Known rows, with every step that occurs:
h, g, v, s, p: [ 28.5 -18.4  32.4  14.2 -14.0   4.8 -15.4  -4.8 -38.4 -18.9  36.9   5.6
 -25.9  -3.8 -44.6   8.5 -12.9 -20.0  -8.8   9.5  11.5  19.8  28.4  12.7
 -44.7]
x, g, v: [ 32.3 -12.4  16.9  19.3  -9.8  -0.7   3.2 -16.7 -35.4 -19.9  18.5  -8.3
  -1.7 -11.1 -43.1   6.6  20.1  -2.1 -16.8 -32.1 -15.2  13.6 -37.5  14.0
 -40.1]
p, q, x: [-29.5 -26.4  11.0  10.5  -2.8 -22.2 -27.4   6.7 -29.1 -19.5  23.4 -10.6
 -19.6   5.7 -35.0  24.5  26.4 -38.0 -23.8 -21.3 -43.0   3.6 -25.8   9.6
  -8.3]
g, v: [ 29.7 -27.4  13.4  20.7  -8.8 -24.5  -3.9 -16.4 -23.1 -23.8  21.4 -12.8
 -19.5 -12.9 -43.0  19.1  11.2 -22.6 -35.6 -17.5 -10.7  18.7 -28.7  13.6
 -37.2]
x, g: [  2.3 -15.9  18.5  16.0 -13.4   2.2 -14.4 -11.9 -44.1 -12.7  14.9  -3.3
  -4.4 -10.8 -50.3   2.2  19.4 -14.2 -16.6 -32.0 -22.1   3.2 -41.3   3.4
 -25.7]
p, q, x, g: [-27.3 -15.6  13.2   8.6  -3.1  -3.5 -19.5   6.5 -39.3 -15.4  21.8  -7.5
  -6.2   8.1 -34.5  15.6  33.5 -20.0  -6.6 -33.5 -43.8   2.1 -34.0  11.8
 -11.9]
k, h, v, s, p, q, x: [  9.2 -10.3  25.0   6.3  -5.9 -10.1 -27.8  66.7 -16.6 -13.8  53.9  -2.8
 -35.2  13.2 -29.9  18.1  -6.0 -22.3  -7.2   8.1 -11.1   4.9  12.3   6.3
 -14.0]
q, p: [ -2.4 -28.3  26.2  10.2 -26.0  -6.0 -16.6 -12.7 -27.4 -23.9   8.4  -0.1
 -37.4 -24.4 -37.7  14.7   7.9 -26.2 -30.6 -25.9 -39.6   5.9 -20.4   1.7
  -5.7]
v, s, p, q, x: [-23.4 -25.3  28.9   1.6 -10.8 -13.7 -20.0  16.1 -29.1 -16.5  35.0  11.8
 -39.5   9.4 -37.2  15.0  16.4 -31.1  -8.8   6.5 -30.8   7.1   6.1  15.4
 -20.9]
v, s, p, q, x, h, k: [-16.1 -10.2  31.2   4.5  -3.3  -5.4 -23.3  25.1 -22.0 -16.8  58.1  13.7
 -36.8  13.7 -40.6  26.0  34.3 -38.7 -11.1   2.9  -6.4   3.3  30.4  13.9
 -24.1]
k, h, g, v, s, p, q: [  9.7  -4.4  28.8  11.7  -3.8   4.8 -24.0  53.1 -38.0 -21.4  60.5  -1.5
 -21.1  17.0 -37.4   7.7  -4.3 -30.6   0.2  10.7  -4.1  17.6  24.8  10.1
 -37.0]
k, x, g, v: [ 15.2 -16.8  20.4   6.2 -11.0  -8.0  -0.3  10.9 -31.5 -13.6  20.9 -28.5
   0.5  -8.9 -39.8  -8.9  19.1  -2.7 -14.5 -27.5 -27.7  10.7 -36.2  10.6
 -27.9]
q, x, h, v, s, p: [ 31.1  -0.2  27.2  10.1 -16.3   4.0 -22.4  23.0 -11.2 -12.6  52.5   7.2
 -34.1  -2.4 -28.0  40.9  -5.4 -29.1 -18.0  -5.6  -3.8   1.8   8.0   7.4
 -19.0]
x, h: [  5.8  -3.1  15.3  21.3 -12.3  -5.7 -26.4  -0.4 -26.9 -15.4  45.9  -5.5
 -17.0  -7.3 -47.0  32.0  13.8 -51.4 -34.9 -24.2 -20.3   4.2 -34.3  -1.4
 -27.8]
k, h, g, v, s: [ 35.1  -4.4  19.3  13.6  -7.8   1.6 -23.9  44.9 -40.8 -15.2  41.4  -9.2
 -15.4  -2.5 -49.0  16.9  -6.1 -26.4 -11.3  -0.1   5.7  16.9   0.8   1.6
 -28.5]
g, v, s, p, q, x, h: [ 18.3  -2.1  27.9  12.1  -5.2  -7.1  -2.7  15.9 -16.7 -24.4  58.1   7.7
 -29.3  11.4 -28.1  35.4  19.4 -32.5 -11.5  -1.0 -22.1  18.0   3.6  25.1
 -38.2]
s, v: [ 35.2 -31.8  17.7  27.6  -9.5 -25.3 -35.5  -5.1 -29.1 -11.5  35.9 -16.2
 -27.8 -12.9 -45.6  10.1  12.3 -25.9 -28.2  -2.4 -12.4  -2.5 -23.1  -1.6
 -29.6]
g, v, s, p: [ 32.7 -25.9  31.1  14.3 -14.4 -17.0   1.9  -4.6 -22.6 -21.8  32.9   6.0
 -36.2  -6.3 -43.5  11.9   4.6 -17.5 -20.7   7.7  -4.8  20.2   0.5  19.5
 -45.2]
q, x, h, v, s: [ 32.6   2.3  17.4  12.0 -12.0  -5.8 -27.3  17.5 -17.2  -6.1  42.6  -4.5
 -27.3  -6.5 -39.0  46.7   0.1 -31.5 -20.1 -15.8  -5.1   2.0 -13.1   3.5
 -13.9]
p, q, x, g, v: [ -2.3 -13.6  12.8  11.6   0.5  -6.2  -4.7   1.2 -31.6 -22.1  23.5 -11.0
  -2.7   8.1 -29.0  19.5  34.0 -11.3  -7.9 -33.3 -37.6  11.1 -30.5  21.0
 -21.8]
h, x, g: [-36.6 -17.9  19.6   4.2 -13.1  -2.1  -8.9   9.6 -37.5 -14.4  19.3  -7.1
  -4.0  -4.0 -40.1  25.4  37.0  -9.0 -23.5 -25.5  -7.3   3.7 -21.5   0.2
 -22.3]
x, h, v, s: [ 31.0   4.1  18.2  19.2  -7.5 -11.4 -33.7   6.0 -20.7  -1.0  55.0  -5.2
 -32.7  -4.0 -56.7  30.2  -9.2 -38.1 -21.7 -10.3   4.5   6.3 -13.2  -0.1
 -35.6]

Rows:
[-18.1   0.4  31.1   6.1 -10.3  13.4 -33.9  25.1 -36.8 -15.4  60.3  13.5
 -29.7  16.6 -34.8  26.3   5.8 -43.6   2.6   5.0 -17.7   6.7  26.3   9.6
 -25.3] : v, s, p, q, x, h, g
[  7.5 -14.9  29.9  10.1  -6.7   3.2 -18.4   8.3 -36.5 -21.7  40.0   4.6
 -23.8  11.1 -31.2  18.5  -1.4 -22.0   0.8   6.0  -5.2  17.6  32.8  19.2
 -34.2] : h, g, v, s, p, q, x
[  7.9  -9.2  17.0  19.7  -3.7  -8.7 -27.7   0.3 -22.4 -15.1  47.7  -4.2
 -18.5  -8.3 -55.2  28.1  33.8 -46.7 -38.6 -24.1   9.2   0.6  -3.4  -0.4
 -27.1] : x, h, k
[ -6.9  -7.6  27.7  14.8  -7.4  -2.1 -25.2  17.6  -9.8 -22.6  62.3   2.4
 -27.9  14.2 -17.9  27.9   3.1 -38.0 -15.8  -9.4 -23.4   1.2  13.8  13.5
 -25.6] : s, p, q, x, h, v
[ -0.3  -2.5  29.6  16.1  -6.8  12.3 -18.2  15.4 -23.7 -31.6  62.4   4.4
 -14.2  16.8 -14.8  29.6   8.3 -39.6  -7.9  -9.2 -20.8  12.1  25.3  18.5
 -33.9] : s, p, q, x, h, g, v
[  9.1  -8.9  30.9  13.1  -4.7   0.0   2.9  -4.2 -37.4 -18.4  40.2   7.4
 -17.5  10.7 -42.4  -3.0  20.9  -4.4   4.2  -8.9 -21.3  17.7  -7.4  24.0
 -52.1] : x, g, v, s, p, q
[-27.9 -18.9  28.4   6.4 -10.8   6.6 -11.0  10.3 -31.7 -25.5  33.4   8.1
 -14.8  11.7 -20.9   7.7  26.8 -19.5  -5.2 -18.7 -40.3   0.6  -3.6  16.1
 -21.0] : s, p, q, x, g
[-20.2 -13.5  30.5   2.2 -10.8   3.5 -12.9  15.1 -37.0 -14.3  34.0  14.3
 -28.2  12.2 -35.9   6.9  22.8 -16.3   6.3  -4.3 -32.1   5.6   0.3  16.1
 -23.2] : v, s, p, q, x, g
[ -2.1 -18.0  28.5  11.8  -7.8   3.0   3.7   5.6 -23.7 -31.0  36.6   4.0
 -12.6  12.1 -16.0  11.3  24.2 -10.0  -6.5 -17.8 -33.7  10.5  -0.9  25.6
 -30.9] : s, p, q, x, g, v
[ 33.6  -5.6  30.1  11.9 -12.8  11.2 -19.2  49.3 -36.6 -21.8  49.7   1.4
 -21.3   1.9 -39.0  11.5 -11.9 -22.7  -8.1  10.0   7.3  15.5  20.9   5.1
 -32.1] : k, h, g, v, s, p
[ 12.0 -22.6  27.6   8.6  -6.4 -16.9   1.4   9.0 -18.9 -24.7  37.2   5.2
 -34.4   6.6 -30.7  20.4  17.4 -18.8 -11.8   3.6 -21.6  18.5   6.3  26.0
 -32.8] : g, v, s, p, q, x
[ 35.6   5.7  29.9  10.5 -17.1  21.0 -14.6  20.1 -26.7 -21.2  51.6  10.0
 -18.0   0.6 -24.6  43.2   1.7 -30.7  -9.7  -4.8  -0.6  11.6  20.3  13.3
 -27.0] : q, x, h, g, v, s, p
[  0.8  -3.4  31.7   0.6 -13.9  10.2   6.2  68.1 -29.5 -22.2  47.1   2.9
 -11.2   7.4 -30.1  22.6  29.1  -1.1 -10.7   0.2   3.5  12.1   2.4   7.2
 -29.6] : k, h, x, g, v, s, p
[-10.3 -18.0  21.0   1.4 -13.9  -4.2 -16.7  15.0 -39.1  -6.6  16.1 -24.5
  -3.7  -9.9 -43.9 -12.5  19.7 -11.5 -12.6 -27.4 -34.5   1.0 -38.6   0.6
 -16.0] : k, x, g
[ -7.8 -14.8  34.2   0.6 -13.9   1.8  11.9  16.4 -30.4 -19.6  33.6   7.6
 -14.0   3.1 -31.8  23.0  32.9   4.5 -11.0  -3.6   5.5  14.8   6.8  15.8
 -41.5] : h, x, g, v, s, p
[ 32.7   5.8  18.1  27.1  -9.0   9.2 -26.1  -4.4 -33.7 -19.3  54.4  -8.5
  -4.9  -3.4 -42.3  32.8  -2.9 -43.5 -21.8 -20.9   1.8  15.0  -5.8   3.9
 -42.2] : x, h, g, v
[ -7.7  -6.9  18.4   7.9 -13.1 -11.8 -26.4  26.7 -23.7  -8.9  44.2 -25.6
 -12.4  -7.3 -42.4  14.2  14.7 -47.5 -28.3 -21.5 -32.3   1.4 -34.9  -3.4
 -17.5] : k, x, h
[ -9.8  -1.7  32.0   6.4  -5.2 -14.1 -35.1  38.5 -14.4  -4.3  71.5 -17.2
 -33.1  13.9 -38.4   4.3  -5.8 -38.3  -6.4   3.2 -20.3   4.9   9.1   6.0
 -33.7] : k, x, h, v, s, p, q
[  3.3  -1.1  19.7   1.9  -8.0   1.2   0.2  63.7 -34.4 -14.9  37.4  -8.7
  -6.6   3.8 -38.6  28.9  32.1  -4.5 -13.4 -10.7   1.9  13.6 -18.7   3.2
 -26.1] : k, h, x, g, v, s
[ -7.7 -26.0  22.5   1.5  -5.2  -8.7 -18.5  13.3 -34.1  -7.8  19.7 -23.1
  -6.9 -10.1 -55.3 -12.9  39.2  -7.8 -21.2 -25.7   1.7  -3.3  -3.2   0.7
 -15.7] : h, k, x, g
[  2.6   6.9  16.2  13.4   1.7   1.8 -29.3  15.7 -34.1 -14.4  55.3  -5.6
 -15.6  16.1 -36.5  39.7  14.8 -41.3  -2.4 -13.2 -20.2  14.8   0.9  14.7
 -28.7] : p, q, x, h, g, v, s
[ 32.7 -11.3  31.4  13.0 -13.9   6.2   9.3  -5.8 -35.6 -18.5  29.8   9.7
 -16.3  -4.7 -42.9   0.7  15.8   2.2  -4.1  -9.5  -9.1  16.1  -9.9  19.7
 -47.0] : x, g, v, s, p
[-11.6 -38.4  20.2   1.1  -5.6 -28.4 -26.0  14.3 -24.9 -11.0  19.9 -26.7
 -21.2 -13.1 -56.2  -3.8  33.4 -25.8 -36.8 -15.4   2.3  -2.0   3.5  -0.9
 -13.5] : h, k, x
[-17.7  -5.2  29.0   7.2  -9.6  -2.7 -20.7  25.4 -25.6 -16.3  56.6  13.3
 -34.9  13.7 -34.0  27.9  19.4 -43.4  -6.9   1.1 -31.9   6.4   4.2  13.9
 -24.4] : v, s, p, q, x, h
[ 10.4   9.0  31.1  18.9  -4.9  11.6 -26.7   8.9 -33.5 -19.4  74.8   5.7
 -20.9  17.0 -39.4  24.0  -1.9 -44.9  -1.0   1.4  -4.8  18.2  24.0  14.1
 -54.2] : x, h, g, v, s, p, q
[ 35.5   9.6  20.7  21.4  -7.8   8.6 -26.9   0.5 -37.8 -12.9  55.2  -2.5
 -14.6  -1.2 -51.1  32.4  -2.9 -40.5 -12.9 -10.3   6.7  16.9   0.4   5.6
 -44.7] : x, h, g, v, s
[  0.3   2.9  14.1  18.5   1.3   2.5 -26.6  10.6 -29.4 -22.0  53.2 -10.3
  -5.7  15.0 -27.1  41.3  16.0 -44.1 -12.4 -24.8 -24.7  12.0  -3.8  13.4
 -27.4] : p, q, x, h, g, v
[ -0.9  -4.8  17.5   7.5  -8.6   2.6   1.3  58.5 -29.3 -21.9  35.6 -13.7
   2.4   1.5 -31.4  30.5  33.5  -6.1 -23.4 -21.4  -2.8  10.2 -22.9   2.6
 -22.5] : k, h, x, g, v
[  5.8 -11.1  29.7   6.8  -7.4  -0.1 -20.0  12.5 -26.0  -8.4  40.1   5.5
 -30.4  10.0 -34.6   5.2  -2.0  -3.8   5.7  -2.6  -9.7   3.7  13.0  15.9
 -28.7] : h, v, s, p, q, x, g
[ -6.3 -12.2  34.8  -0.7  -5.8  -5.5  -0.3  23.3 -31.9 -14.4  41.0 -14.4
 -15.9   9.4 -36.2 -17.8  21.6  -3.9   6.6  -6.3 -33.9  14.2  -7.6  19.9
 -39.5] : k, x, g, v, s, p, q
[ -1.2  -9.7  16.0   8.9   1.0  -8.2  -5.2   7.8 -36.1 -14.7  26.0  -4.8
 -12.3  10.2 -37.6  18.9  33.3  -9.5   0.8 -21.5 -33.4  13.3 -25.2  22.3
 -25.8] : p, q, x, g, v, s
